In the rows, zero is written as 128.
Known rows, with every step that occurs
H > U > V > R: [ 90 108 116 141  83 180 114 140 100 132 144 108  71 142 117 178 176 107
  65 105 155 149 122 128 117 113]
J > D > R > H: [136 165 135 124  84 178 120 133 117 165 148  91 101 139 183 117 105 124
  74 121 105 102 135 113 120 153]
B > J > D > R > K > U: [143 146 115 121 109 173 114 112 119 146 130 133  65 142 178 109 115 158
  79 135 129 100 100 119 116 161]
D > R > K > U > V: [107 150 128 101  84 193 123 154  97 153 150 133 122 177 187 195 115 119
  61 131 141 115  92  90 115 167]
H > R > V: [142 143 153 117  93 205 128 156 120 111 144 103  70 133 118 142 140 119
  85 146 149 109 107 129  70 108]
R > K > U > V > P: [120 136 116 116  83 167 118 129  95 123 154 123 109 167 159 185 150 128
  71 121 139 113  85 114 118 155]
P > D > R > V > U: [131 171 125 100  54 184 111 168 116 131 146 120  91 142 165 121 127 113
  83 123  99 103 123 140  45 144]
J > B: [158 121 139 146 112 176 113  90  96 142 151  65  63 142 130 131 180  96
  70 138 130 115 152  98 114 110]
K > U: [150 114 115 135  94 196 102 127  93 137 146 110  60 176 168 166 170 135
  59 126 133 104 109 109  71 150]
R > V: [137 153 138 122  87 182 136 132 100 127 148 106  41 174 124 119 154 114
  88 119 124 114 108 140  85 156]
V > U > K: [ 93  86 135 113  79 157  73 113 125 128 123  91  70 118 145 157 198 123
  70 154 150 106 114  98  97 149]
B > J > K: [143 110 126 149 117 164 112 105 114 116 135 122  30 120 137 128 167 126
  89 148 145 115  97 119 147 161]
V > R > K: [132 142 141 108 104 171 136 130  99 118 149  86  89 142 140 198 116 123
  69  96 156 118 108 118 102 113]
P > D > R: [144 159 115 111  60 196 110 158 103 127 157 122 101 139 165 139 118 113
  78 126 102 101 131 125  64 132]
D > R > K > U: [122 160 130 102  98 196 123 157  98 155 148 126 120 178 191 199 111 125
  59 127 135 111  98  89 102 172]
V > U > K > R: [ 93  92 129 107  67 155  76 109 126 125 129  77  87 102 135 153 197 130
  76 152 158  81 110  98 107 134]
B > J: [154 114 113 137 110 188 110  99 108 113 138 140  38 148 148 116 153 145
  87 140 148 103 103 114 122 145]
K > U > V > P > D: [133 112 100 129  55 181  95 120  93 125 166 118  77 154 173 144 180 121
  76 120 139 124  99 143  81 124]
B > J > K > R > V: [140 127 125 137 101 158 123 106 115 113 140 109  39 112 124 113 165 132
 101 144 150  93  87 129 150 151]
K > R > H > U: [136 149 121 131  71 186 126 135  96 115 163  82 120 129 134 155 162 130
  92 111 143  63 117 100 134 126]
R > H > U: [134 144 137 148  98 191 125 156  94 118 155 109  93 163 162 166 164 112
  81 106 123 115 127 106 117 173]
B > J > K > U > V: [132  98 119 147 102 162 106 108 109 117 137 130  30 129 151 130 177 128
  84 152 151 117  83 122 143 164]
P > D > R > K: [137 172 119 104  64 186 118 166 102 123 155 126 119 142 163 156 105 116
  76 124  99  96 122 119  73 143]
B > J > K > U > V > R > H: [133 106 130 143 101 159 116 115 105 112 143 122  35 125 165 136 166 126
  89 136 157 120  80 126 141 162]
R > K > U > V > P > D: [123 143 113 112  71 164 116 137  95 116 157 126 114 159 160 177 145 128
  74 120 127 107  89 123 102 152]
B > J > D > R > V: [144 149 121 123 103 175 120 107 120 146 133 129  45 139 165  82 119 148
  89 134 127 107 107 133 116 154]
U > K > R > V > P: [109 120 127 109  55 156 115  95  80 108 176  67  80 103 111 140 176 114
  97 140 159  91  90 132 125 128]
H > U > V: [ 90 106 110 148  81 185 107 139 100 133 140 121  73 152 113 167 187 109
  65 122 142 140 125 118 126 132]

Rows
[114 129 124 106  43 153 113 104  81 102 179  70  84  95 112 132 171 113
  98 138 147  86  94 142 109 124] -> U > K > R > V > P > D
[137 138 147 115 104 199 122 157 120 105 141 109 116 125 124 187 123 128
  74 152 152  96 106  97  97 111] -> H > R > K
[115 106 107 132  57 174 104  94 103 120 172 114  85 137 141 135 177 100
  93 123 159 143 105 140 147 101] -> U > V > P
[106  98 123 117  59 165 104  95  78 109 169  72  85 101 110 160 174 118
  81 154 160  74 100  99 138 125] -> U > K > R
[140 175 123 105  57 191 122 165 102 127 158 122  89 147 158 122 117 109
  84 120  97 105 122 142  53 142] -> P > D > R > V
[156 177 124 116  73 170 129 130 107 116 169  97  59 148 140 100 156 110
 108  98 115 134 110 186  61 132] -> R > V > P > D
[128 146 116 129  58 179 123 125  97 112 175  82 126 120 138 148 171 123
 102 105 153  79 109 118 146 113] -> K > R > H > U > V > P
[141 148 118 121 108 172 117 109 121 142 131 132  67 135 167 105 110 153
  84 137 128 100 106 118 129 156] -> B > J > D > R > K
[110 108 134 118  55 165 112 105  73 102 175  74  97 104 128 159 169 113
  88 148 156  70  98  95 144 143] -> U > K > R > H
[122 134 127 114  96 161 106 106 127 145 125 121  46 122 166  84 134 148
  87 146 133 105 101 132 113 162] -> B > J > D > R > V > U > K
[127 120 102 122  55 186  97 128  95 135 167 121  88 156 186 149 168 119
  74 120 141 128  96 139  81 128] -> K > U > V > P > D > R
[ 95  99 137 108  66 154  81 115 122 119 133  77  95 105 147 153 195 127
  82 147 154  79 107  95 112 145] -> V > U > K > R > H
[137 178 128 114  85 170 124 123 124 173 150  85  83 137 166 100 112 124
  81 112 109 124 128 149  99 137] -> J > D > R > V > P
[124 161 114 102  50 184 114 168  98 125 156 133 119 147 170 156 113 115
  72 127 104  99 110 121  73 145] -> P > D > R > K > U > V
[146 132 121 136 102 154 121  98 117 111 148 104  44 103 131 111 169 132
 109 135 154 105  86 145 149 143] -> B > J > K > R > V > P
[157 174 110 122  76 181 109 140 108 123 181 100 118 124 185 141 146 109
 100  89 121 145 125 166  76 118] -> V > P > D > R > H > U
[127 149 125 106  61 171 120 121 120 126 142  78  87 131 115 122 169 138
  96 123 146  61 104 124 102 117] -> K > R > V > U
[120 144 143 110  86 169 114 137 129 135 124 104  47 163 136 115 175 122
  86 123 127 112 110 139  68 160] -> R > V > U
[134 143 125 117 102 176 122 139  95 126 142 119 101 177 156 195 139 139
  61 126 126  96  95  98 100 171] -> R > K > U
[162 166 106 116  73 183 104 124 111 126 180 100 108 120 178 134 141 111
  99  99 125 140 124 164  75 105] -> V > P > D > R
[ 94 107 129 114  61 167 125 118  95 115 155 111  88 144 128 173 141 104
  74 118 165 126  97 117 145 106] -> U > V > R > K
[122 115 121 147  93 157 118 114 110 108 143 116  58 106 131 128 175 126
  99 142 155 100  88 119 173 154] -> B > J > K > R > H > U > V
[122 130 150 125  94 175 130 140  87 113 163  75  79 131 157 188 145 108
  74  90 158 132 115 125  99 128] -> V > R > H > U > K
[ 97 128 117 131  81 164 111 127  91 123 159  78  81 113 106 166 193 115
  81 117 151 126 110 139 109 135] -> H > U > K > R > V > P
[128 167 125 113  91 171 118 135 119 173 138  97 105 145 175 139 100 138
  60 125 106 102 122 111 108 154] -> J > D > R > K > U
[110 133 106 114  43 169 110 119 103 117 176 125 114 132 154 139 151  98
  94 119 141 136 101 145 131 109] -> U > V > P > D > R > K
[116 129 142 143  89 179 120 149  82 111 162 102  90 146 156 170 172 105
  80 118 130 117 118 104 122 182] -> R > H > U > K
[137 139 132 110  78 190 112 159 117 101 153 114 125 116 144 177 133 128
  79 144 149 106  93 124  75 101] -> H > R > K > U > V > P > D
[141 135 143 114 103 200 117 161 116 111 140 111 112 134 140 194 129 136
  67 150 152  95  97  99  78 119] -> H > R > K > U
[ 93 111 115 136  82 172 105 130  88 124 150  84  83 115 103 182 190 118
  68 131 149 109 119 111 117 136] -> H > U > K > R
[109 125 135 149  72 151 123 137 105 119 157  70  93  98 116 167 183  96
  88 134 142  96 105 110 178 147] -> J > K > R > H > U > V
[111 161 143  97  87 191 120 155 121 161 136 114  82 169 176 143 135 113
  77 125 135 123 108 118  81 163] -> D > R > V > U
[117 131 111 121  38 176 108 121 100 115 182 122 109 132 168 127 156  92
 101 116 140 137 106 147 130 112] -> U > V > P > D > R > H
[160 173 106 110  76 177 106 132 107 126 178 104 119 130 188 151 137 119
  94  97 122 135 112 162  68 119] -> V > P > D > R > K > U
[132 157 144 117  89 207 127 154  97 145 163 118 114 169 201 168 118 106
  78 121 134 112 114  90 118 170] -> D > R > H
[135 139 138 107 103 173 131 135  95 123 148  87  85 151 155 205 123 131
  61  95 155 117 100 121  82 121] -> V > R > K > U
